Each row comes from the steps of one path. Every step used is in the known rows, and no mark comes twice. Write the path behind each row, first mark first.
Known rows
zufal-benupu-desot-sota-ferisuz: [  5  18  20   4  27   2  -4 -13  37  -8  -7 -11  -7  38 -13 -22 -12  21
 -32   8 -32  13  -4   3  14  -6   1  18   5  -6 -55  18  25  -5 -23 -41
 -64  33 -10 -19 -31  -5   6 -26 -15  -6  20  -7 -50  21 -12  92  30 -12
  43 -13   0   5  16 -10]
benupu-desot-sota: [  8  -1   8   1  31   2 -13 -18 -23 -12  -7 -11   1  75 -13 -14 -19  49
 -22  -2 -15  16  -6  -3  14  -3  12  -8  -3 -19 -18  11  10 -17  10 -21
 -36 -10  -4 -21  -8  -1  10  -8 -13 -10   8   4 -12  19  -8  62  41 -13
   4  -5  -8  -4   6  -9]
desot-sota-ferisuz-benupu-zufal: [ 51   3  23 -20  14  32  -4 -22  27 -11 -16 -43  27  -6 -22   2  12  35
 -15 -39   7  30   4  45   1   5 -10  33  -2  13 -19  28  18  12  10  20
 -23  57  -2  -9 -30  15   0 -28  -7   8  24 -10 -17   0 -23  57  26  -5
  -1  17   3  22  12 -10]
desot-sota: [ 15 -13  18 -26  21  17 -10  -7 -20  -6 -16   0  12  45  -8  -9  -6  16
 -16   2 -14  22  10   7  11   3   3   2  -7 -16   7  11   1  -1  13   5
 -16  18   2 -22  -5  12   8  17 -12  -5  20  -4  10  12 -17  23  32 -19
 -15   2  -6  17   8 -20]
benupu-zufal-dimot-ferisuz-sota: [ 21 -23  46  17   7  27 -13  -3  67  16  21 -31  15  23  -1  16  43  43
 -18   8  39   7   5  51  -8   3 -22  42 -12  34 -21  44 -21 -25  20  23
  19  33  12  38 -13   7 -11   7  23  10  12  -3 -40   6   6  17  41  30
  13 -38   2  37  16 -14]
desot-sota-ferisuz-dimot-zufal-benupu: [ 40   0  42 -18   1  61  -9  21  69 -18  12 -11  30  -8 -13 -17  30  -9
 -14   5  -1  22   9  23  14 -24   0  49 -10  30 -41  45  35  -9  -3 -13
 -20  47   6  16 -30  -4  15  -9  -5  22  32   0 -44  40 -17  54  38 -11
  25  11   6  30   5 -22]
benupu-desot: [-10   8  -8  31   5 -15  -3 -11 -11  -5  10  -6  -7  45   0  -3 -15  30
  -8  -4  -2  -7 -14  -4   6  -3  11 -10  11  -1 -21  -1  15 -20   0 -26
 -21 -19  -9  -7  -5  -9  -5 -22   2   0  -9   7 -19   6   6  44   5   9
  21  -9   5 -19  -6   8]
desot-sota-ferisuz-benupu-zufal-dimot: [ 40   2  28  -9  -3  47  -8 -28  60 -17   2 -56  19  -1 -19  -2  26  27
 -22 -24  -3  25  -8  53  -1  26 -15  51 -11  36 -32  54  10   6   9  12
  -7  55  -3  -2 -35  22   0 -26   1   9  18 -22 -22  23 -14  52  48  -2
   0  -6  -6  59  31 -14]
ferisuz-dimot-zufal-sota: [ 31  -8  27  26 -17  51 -10  38  44 -15  22  11  28  42   3   0  39   5
   7  -1  44   7   5  32   1 -32  16  29  -8  38  -7  32  19 -23  20  13
  10 -22  34  20 -12  -8  -1   1  10  41  -6  16  -9  32  10  19  42  -8
 -13  11   9  12   4  -9]
sota-ferisuz-dimot-desot: [ 21 -11  -8  37 -26 -12 -13 -23  34  -6   9 -15  31  14   1  26  24  -6
  -1   7  16 -23   6  23   8 -18  -6  48  22   9 -38  13  24   3  13 -28
 -16  24  21  -3  -4 -35  12 -35  22  26  -1  -8 -23  12  -7  26  -5  10
  38  -4  -2  -7  10  11]
sota-ferisuz: [  7   3 -17   0   7 -20 -14  -9  34   4   1 -10  10 -26   8  -6   3 -14
  10  15  -4  -5   4  -7   5   7 -19  15  11  10 -13  -1  20  20 -13 -16
 -19  33 -13   9 -13  -5   2  -9   2  17  11 -11 -10  -7   8  21 -18   1
  28  -1  -3  11   6   6]
zufal-sota-ferisuz-benupu-desot: [ 34  11   4  64  19 -21   9 -14  47 -13   7 -20  -6  35 -16   3  15  18
  -2 -20  15  -4 -13  33  19 -16  18  23  23  26 -65  13  42   3  -5 -24
 -54   5   2 -10 -29 -13 -14 -48   4  18 -22  10  -5   7   8  73  13  -5
  21  -1   7  -6  21  14]
sota-ferisuz-dimot-zufal-benupu: [ 28   9  19   6 -24  41   4  25  79 -13  24  -6  19 -47  -4  -2  35 -30
  -1   9  12   4   4  17  15 -24  -1  43   1  46 -43  32  33  -8 -13 -25
  -6  42   6  27 -25 -16   3 -23   6  25  11   6 -53  28  -5  37   2   4
  43   8  13  19  -4  -1]
sota-ferisuz-benupu-zufal-dimot-desot: [ 17   6  10  34 -42  26  -2 -34  68  -6  21 -62  30  -7   4  12  34  20
 -25 -33  20  -7 -21  53  -3  -2 -20  53   2  31 -50  54   3  -3  -3   0
  -5  48  12  -2 -29  -5  -6 -50  30  25   9 -14 -31  18 -27  35  19  29
  32   4  -1  24  13  -2]
dimot-desot: [-10   0  -3  26 -16   2  -4 -15  -7   6   8  -9  14  30  17   3  -4  21
 -12   0   1 -15  -5   7   6 -21  -4   7   5 -16 -15   6  -9 -10   7  -4
  -8   9  21 -11   1 -19   2  -8  15   8  10   0  -4  -1 -22   2  -1   5
   9   8  -4 -16 -11  -9]
desot-sota-ferisuz: [ 20  -4   5 -25  32  -6 -18 -16  18  -4 -13  -1  13  17   6 -14   1   3
  -4  16 -18  17  15  -6   8  11 -14  13   4  -3  -9  10  21  22  -2  -6
 -32  48 -12 -13 -24   7  10  12   3   8  28 -18  -3   9  -3  36  14 -20
   4  -2 -14  30  12 -10]
dimot-ferisuz: [  9 -10  10  10   8 -30 -12  -3  17   4  18  -4  -2  -4  19   5   6  12
   8  13  13  -6  15   6   6   3 -28   7   0  -1 -27   2   3 -15  10   3
  -3  18   6  13  12  -1  -6 -15  17   7  11  18 -11  10   3  21  -9  14
  20  -7   0   3  -4 -13]
benupu-zufal-sota-ferisuz: [ 22  -4   0   9  13   5 -14  13  61  -4   4 -10  17  14  23  -1  23  23
  10   4  33  -6  16  28 -20  -2 -17  23   5  40   3   6  12   5 -18  12
 -24  30   2  13 -39  13  -9 -15  -2  33   5  -7 -22  -8  16  49  13  -3
  -4  -1   3  24  24  -8]
sota-ferisuz-dimot-zufal: [ 35  -7  -1   2 -18  19 -16  16  47 -12  22 -11  32 -25   9  10  24 -15
  12   2  29  -1  11  12   7 -15  -3  45   6  45 -21  25  45  -5   7 -22
   5  24 -13  31 -13 -21  11  -6  17  44  12   3 -29  18  12  25   2   3
  29  14   5  15  -5   3]

Which path is each row?
[ -2  -7  28   3 -20  54 -19 -27  14  -7   8 -39  31  76   9  -8  12  55
 -39  -3   6   9  -7  41 -11  -3 -19  21 -17   0  -2  58 -32 -25  12  17
   3  26  26 -16 -26   7   8  -6  17  12  29 -13 -21  31 -28  40  69   0
  -7 -12 -14  35  17 -37] : benupu-zufal-dimot-desot-sota
[ 29  11  -6  38   4 -27   4 -26  28 -12   2 -31  -5  -4 -16   8   2  15
  -2 -32  -4   2 -14  17  21  -3   7  17  23  12 -66   8  45   3   3 -36
 -44  13 -19 -13 -21 -15 -12 -50   1   5 -16   1 -12   3  -1  59 -14   5
  43   2   0 -15  -3  21] : sota-ferisuz-benupu-desot
[ 35  -7   7  16  -3  10  -9  11  69 -15   0 -20  28  27  -5  23  42   9
  10  -1  48   0  16  40 -18 -13 -12  45  14  53 -14  17  29  -3  12   0
  -9  18  20  29 -32   4 -10 -30  11  24  -3  -8 -42   4  20  47  24   3
   5  -8  12  16  32  15] : benupu-zufal-sota-ferisuz-dimot
[ 22  11  11  50   4  -3  15 -22  -1 -16   4 -22  -7  23 -32  13  -8  33
 -18 -48  -1   4 -28  18  17  -8  25  -2  15   7 -47  12  17 -11  14 -25
 -21 -24  -2 -17  -2 -10  -6 -42   1 -11 -18   8  -8   6 -10  39   9  12
  26   7   7 -27 -12  15] : ferisuz-benupu-desot
[ -5  13  26   1 -20  55  17  36  49  -5  20   2   1 -26  13 -20  10  -6
  -7  -4   3   9 -12   7   8 -24   7  15 -24  26 -24  31  -1 -20 -25   3
   2  20  -5   8 -22   0  -3   2  -7  13  20   9 -31  18 -19  13  13   7
  15  16  14   6 -22 -28] : dimot-zufal-benupu
[ 42  -1  19  15   8   9  -3 -40  26   0  -5 -38  28  19  -8  -3   5  23
 -19 -22 -14   8  -3  35  22 -19   0  34   8 -20 -51  31  25  18  19   1
 -43  59  12 -35 -15 -11   8 -20  11  17  20  -9  12   9 -44  44  15  -8
  19  24 -10   4   1 -22] : dimot-desot-sota-ferisuz-benupu
[ 14 -11   6  -4  10  -1 -22 -32  10   5   1 -13  25  44  20 -17   0  22
 -16  18  -8   0  11   4  13 -10 -15  19   5 -24 -18  18  18  11   0  -9
 -44  56  12 -23 -19 -13  16   1  10  23  26 -12  -1   9 -26  41  16 -17
  19   7 -16  14   4 -27] : dimot-desot-sota-ferisuz
[ 32  -3  32  21 -11  25  -9 -50  44 -12   9 -46  34  37 -15  -5  16   7
 -33 -12 -15  11 -14  42  21   0  -3  45   3  -3 -60  56   8   8  11  -5
 -27  55  15 -26 -20 -10   8 -19  23  21  16 -17  -4  45 -37  41  41  -6
  20  -2 -23  38  25 -26] : zufal-dimot-desot-sota-ferisuz-benupu
[ 39 -13  14 -22  22   4 -20 -13  21 -14  -6 -13  32  12 -17   4  19  -6
   0   6  -4  11  13  18   7   4  -7  39  12   2 -17  11  35  15  20 -21
 -22  40   6   1 -13  -5  14 -14   2   9  17  -9 -16  23   4  34  22 -20
  21  -9  -9  24  26   2] : desot-sota-ferisuz-dimot
[ 29  -4  -2   6  -5 -10  -8  -2  37 -16   1 -12  18 -25 -11  19  25 -28
   9   7   8  -7  15  12   1   7  -5  33  27  22 -24   4  42   9  11 -31
  -2  16   4  19  -7 -16   8 -24  10  11  -3  -7 -24  12  16  21 -12  -1
  28  -9   6  11  16  23] : sota-ferisuz-dimot
[  5  -5  13  -1 -12  27 -26 -32  42   2   6 -49  42  51  22 -17  19  40
 -30   4   7   2   6  35  -8   5 -29  46  -4  13 -20  54  -5  -5  -1   5
 -16  59  16  -7 -37   5   9 -11  16  24  34 -25 -38  30 -23  64  53   3
  12 -10 -17  47  23 -34] : benupu-zufal-dimot-desot-sota-ferisuz
[ 31 -10  43  32  39 -12  -4 -33  -3  -7   5 -21  -4  55 -23   3  -3  59
 -18 -33   1  15  -2  37  36   1  -4   2  -7 -20 -69  29  15 -15  33 -14
 -43   3  10 -19   1  -8  -7 -45   1  -9   8  20 -10  28 -20  81  32   7
  24   0   4 -11  -8 -16] : dimot-ferisuz-benupu-desot-sota
[ 29 -24  41  12  32 -11  -5   0  30  20   9  -2  11  18  -6  16  23  18
   0  19  15   9  14  24  11 -19  -5  18   5  -3 -27  10   1  -9  27  10
  -9  22  17  16  -1  -7  -9  27  10  13  10  15   0 -15   4   5   5  12
   9 -13   4  -3   2 -10] : dimot-ferisuz-sota
[ -1  15  33   2  28  31   4  -4   2  -9 -13 -11 -15  55 -23 -16 -13  32
 -35  -6 -28  18 -23  12  16  -9  20  -2  -3 -16 -38  19   2 -21  -9 -30
 -49  -6   7 -26 -18  -1   4 -15 -18 -21  12   3 -37  23 -23  69  46 -10
  17 -11   2  -3   3 -17] : zufal-benupu-desot-sota
[-15  18  24  31 -18  38  10  25  36  -9  26  -8 -11  19  14 -21   0  26
 -22  -9   1   0 -21   2  11 -29  20   6 -13  18 -48  27  19 -36 -28 -24
 -22  -8  -3   6 -24 -12  -2 -14  -5  10  10  14 -45  24 -14  58  20   9
  31   9  12  -9 -25 -19] : dimot-zufal-benupu-desot
[  5  -9   9  33 -32   9  -2 -16  -5 -11   8  -9  23  36 -16  23  14   6
 -11  -1  19 -11  -4  20   7 -25   6  25  12  -8 -24  15   8 -15  27 -16
   2  -1  39  -4   8 -32   3 -23  24   7   1   4  -7  19 -14   6  17   7
  19   0   2 -26  -1   6] : ferisuz-dimot-desot
[ 15  -2  40  14 -24  70   0 -37  23 -10   3 -56  40  54 -20   3  17  54
 -45 -43   9  19 -20  66   1  -5  -2  39 -21   2 -28  69 -26 -20  24  25
   2  33  33 -27 -15   8   4 -23  15   0  24 -12 -18  36 -46  42  70  12
  -5   2  -9  31  11 -29] : ferisuz-benupu-zufal-dimot-desot-sota
[ 23  -8   7  47 -26   8  -7  -3  63  -8  10 -21  32  52  19  21  39  35
  -1  -2  50 -13  11  53 -16 -31 -17  52  13  35 -25  25  15  -6  11  -5
 -19  25  46   9 -34 -17  -8 -40  22  35   4  -3 -38  10  -3  55  33   7
  19  -4  11   4  26   5] : benupu-zufal-sota-ferisuz-dimot-desot
[ 10   2  25  43 -50  50  13 -28  37 -11  21 -63  25  17 -12  15  27  36
 -37 -46  22  -5 -30  62  -2  -3  -4  35  -9  21 -34  55 -22 -21  13  14
  18  18  29 -11 -12  -4 -12 -41  20   6   2  -5 -33  19 -37  20  37  26
   5  -2   2  13   1 -13] : ferisuz-benupu-zufal-dimot-desot
[ 34   1  26  31  -2  40  16   9  37 -16  -6 -26   9  23 -10  17  27  41
 -11 -42  35  10  -6  60  -9 -16   2  17  -4  33 -11  28 -10  -5  12  40
  -2  -8  25  -4 -21  19 -14 -29  -9   6 -11   5  -7  -4  -4  32  36   4
 -28  15  18   7  16  -2] : ferisuz-benupu-zufal-sota
[ 21  10  27  14  14   8  -5 -12  43 -22  -9 -16   5  33 -34   1  13  10
 -27   5 -16  12  -7  20  17  -8   9  39  19   3 -70  18  43  -9   2 -58
 -51  23  18 -10 -22 -12   7 -37  -9 -16  10  -3 -67  33  -7  92  39 -16
  47 -22   8   6  22  10] : zufal-benupu-desot-sota-ferisuz-dimot
[ 31   3  30  23  31  18   3 -32 -20 -21  -7 -24  10  58 -40  -2 -14  42
 -28 -33 -13  19 -22  30  25  -8  22   0   3 -19 -41  25  16 -10  25 -11
 -32  -8   1 -35  -7  -3   3 -26 -16 -24   1  13   0  16 -21  67  39  -5
  11   6  -5 -13  -7  -4] : ferisuz-benupu-desot-sota
